Known rows, with every step that occurs:
A -> R -> S -> Q -> W: [-10  14 -39 -11 -25  16  20  11  -7 -12 -29   6 -24  36 -18   2 -14  -7
 -49  -1  -9  44  -6 -17]
T -> A: [ 42  29   0 -17 -16   8   0 -75 -10  16 -19  15  10  28 -20 -28 -12  13
 -17   9 -15  20 -24 -43]
Z -> U -> A -> R: [ 10  31  -8  19   0   8  15 -45  -7   2   3 -18  -7  41 -13 -48 -15  11
 -37  12  -9  18 -17  -5]
W -> R -> S -> Q: [ 29  -2  -1 -10 -40  33  13   1   9 -10 -19  15  17  19 -14 -13 -20  -4
 -43  -5  -5  -1   7 -24]
A -> S -> R: [ 22  -5  -7  19 -24 -17  -5 -38 -12   6 -10  33  -9  45 -23 -17 -22  29
  -6   4  -5  24 -19 -34]
L -> R -> S -> Q: [ 21   5  -3  -7 -38  13  18  -9  17  -8   1  23  -3  16 -23 -12 -25  -9
 -34   5 -26   6  17 -18]
R -> S -> Q -> W -> A -> L: [ -8  32 -33 -26 -30  36  -1  27  12 -43 -32  10 -13  31   3  16 -16  -5
 -37 -23 -16  22 -45 -22]
A -> S: [ 27   2  -9   7 -27  11  -9 -47 -14  -8  -8  22   8  36 -22 -38 -25  34
 -11   4  -7  17 -23 -31]
S -> R: [ 25  13  -1   0 -19 -12  -1 -45 -16  22  -3  18  -6  55 -18 -19  -6  19
 -15   1 -17  19  -7 -34]
W -> R -> S: [ 36   0  -4  -1 -34  42   0 -28  18 -19 -13   9  11  34  -5 -31 -15  11
 -44   1 -14   6  11 -28]
L -> R: [ 34   9   7 -18 -26  21  -9 -58   7  13   3  13   5  26 -10 -41 -18  12
 -28   7 -38   5  14 -24]
S -> Q -> W -> A: [ 13  22 -11 -43 -21  32   3 -13 -11  -2 -35  10   2  14  -4   6 -17   6
 -29 -18 -17  17 -23 -31]
U -> A -> R -> S -> Q -> W: [-23  19 -49  -2 -20  30  24  11 -10 -22 -26 -15 -38  27 -12  -8 -15 -13
 -44   9 -10  37 -20   4]
V -> A -> R -> S -> Q -> W: [-18   9 -35   3  -7  28  17  21 -16 -17 -36  14 -26  22  -5   7 -22 -17
 -43  -2   4  40 -13 -19]
Q -> S: [ 32  14  -4  -2 -32   2 -22 -64   0  -6  -3  10  22  44 -22 -32  -5  49
   0   2 -26  21 -13 -34]
R -> S: [ 26  14 -20  11 -29  19   6 -32  -1 -20  -1  11  -3  51 -19 -33  -8  17
 -30   3 -13  17  -2 -25]
L -> R -> S -> Q -> W: [  9   9 -19 -12 -35  31  14  19  17 -20  -7  24 -17  15  -6   0 -20 -11
 -42   0 -28  25  11 -16]
U -> A -> R -> S -> Q: [-10  13 -31   4 -24  10  28 -16 -14  -9 -20 -19 -24  25 -27 -20 -19 -14
 -36  15  -5  19 -11   1]
V -> A -> L -> R -> S -> Q: [  0  13  -5   2 -19  25   3  14  11 -30  -1  31  -4   8   1  -2 -37 -22
 -31  -2 -14   4 -17 -11]
L -> R -> S -> Q -> W -> A: [  9  15 -14 -32 -26  42  14   5  27 -24 -31  12 -18   5   1  14 -24 -16
 -46  -6 -36  14   8 -24]
W -> A -> S: [ 29   2  -3 -13 -16  17  -8 -56  -5 -18 -33  11   8  24 -19 -21 -30  28
 -14  -8 -14   9 -26 -38]
A -> L -> R -> S: [ 15  23 -16  -2 -32  24 -12 -17  29 -31   6  13  -8  37  -2 -27 -19   0
 -35   4 -33  15 -10 -12]
L -> R -> S: [ 30   9  -7   1 -29  23   4 -33  22 -14   3  15  -7  32 -13 -33 -17   5
 -38  10 -33   9  22 -21]
R -> S -> Q -> W -> A: [  8  22 -24 -22 -25  36  15  10   5 -29 -37  10 -11  25  -9  12 -16  -5
 -37 -16 -15  21 -14 -26]
T -> A -> R -> S: [ 22  26 -24  -4 -10   3  20 -65   6  -1 -37  -2 -14  30 -31 -23 -14  -2
 -39  17 -13  39  -8 -35]
Q -> W: [ 20  22 -22 -12 -22  35 -15 -27 -16  -3 -10  15  -4  47   2 -28  -8  24
 -26  -5 -21  31 -15 -27]
U -> A -> S -> Q: [ 11  -1 -14   5 -27  14  10 -20 -28 -10  -9   7  -1  12 -24 -23 -36  15
  -5   7   1   3 -43  -7]

Rows:
[ 31   1  -4 -25 -24  37   2 -13   4   0 -50  34  12 -16  -5   7 -41   3
 -29  -1  -1  27 -40 -39]
T -> A -> S -> Q -> W -> R
[  8  18 -11 -10 -41  14   3   7  22 -22   5  22  -3  21 -12  -9 -28 -12
 -34   0 -26   9 -13  -9]
A -> L -> R -> S -> Q
[ -4  22 -21 -50 -14  20   7 -22 -10  11 -56  -3 -13  16 -12   8 -16  -4
 -41 -14 -18  30 -16 -29]
S -> Q -> W -> A -> R
[ 24   6  -2 -36 -34  50  -3   4  -3   6 -26  20  12  11   6  -4 -19   4
 -40 -12 -12  14 -13 -26]
S -> Q -> W -> R
[ 14  -8   1  31  -1  -7  -6 -28 -29   2 -17  40 -11  31 -12 -10 -33  21
  -2   3   7  19 -26 -35]
V -> A -> S -> R
[ 12 -18  -4  -3 -16  51  -6  18 -12 -13 -38  42   9 -11  14   5 -45   4
 -27 -11   9  16 -28 -27]
V -> A -> S -> Q -> W -> R
[  3  31  -8 -54 -24  40 -14   0  19 -15 -26  14  -7   5  11  10 -26 -11
 -35 -19 -37  14 -31 -23]
S -> Q -> W -> A -> L -> R
[ 16  41   2  12 -19  24  -6 -23  20 -20  27   0   0  27  12 -46 -27   6
 -29   8 -28   3 -29   4]
Z -> U -> A -> L -> R
[  8  -1 -21  -5 -29  17  -1   6 -22 -12 -21  32  -1  21 -15  -3 -31  19
 -17  -6  -1  29 -34 -23]
A -> S -> Q -> W
[  3  34 -26 -27 -22  52 -15  -4  40 -49 -24   7 -21  22  19  -2 -18  -5
 -46 -12 -39  27 -20 -20]
Q -> W -> A -> L -> R -> S
[ -1  36 -17 -46 -23  33 -15   3  -4 -16 -32   9   0  24   8  11 -18   2
 -26 -25 -15  21 -52 -26]
S -> Q -> W -> A -> L
[ 11   9 -16  -9 -12  10  -6 -25  -3 -12 -43  23 -23  34  -4  10 -21  21
 -15 -10 -14  31 -29 -42]
Q -> W -> A -> S -> R
[ 23  -1  -1 -20 -27   8   7 -32 -13  -5 -39  18  14   8 -30  -3 -40  14
 -13 -10  -7   4 -29 -32]
W -> A -> S -> Q
[  9  24  -5 -33 -33  24   3  -4  32 -31 -21   8  -2   7  -6   4 -29 -17
 -38  -9 -34   1 -17 -17]
W -> A -> L -> R -> S -> Q
[ 33   7  -2 -11 -24  -9  12 -40 -17  11 -28  34  16   2 -37  -6 -37   7
  -7   9   2  21 -44 -37]
T -> A -> S -> Q
[ 21 -12  -9 -17 -33  40  -3  10  -1  -9 -31  31  11  -1  -2  -2 -34  13
 -33  -9  -2  16 -23 -27]
A -> S -> Q -> W -> R
[ 36   7   0  10 -13 -23   6 -60  -6  20 -31  35  -6  27 -28  -7 -28  18
  -4  13  -6  33 -33 -47]
T -> A -> S -> R
[  5  15 -30  -5 -34  29  15  23  -6 -22 -11  19 -15  39  -8   1 -11   0
 -33  -5  -8  28 -14 -20]
R -> S -> Q -> W
[ 18   8 -15   2 -37   8  18  -4  -8 -13  -4  15   2  38 -27 -14 -14   0
 -26   0  -6  12  -7 -21]
R -> S -> Q
[ -4  24 -40 -18  -6  32   9 -26  12 -26 -49 -10 -31  36  -6  -5  -7   2
 -52  -6 -20  41  -5 -28]
Q -> W -> A -> R -> S
[ -7  24 -27 -16 -38  33  -1  34  23 -35  -3  24 -18  23   9   3 -22 -12
 -44 -10 -29  28 -21 -11]
A -> L -> R -> S -> Q -> W
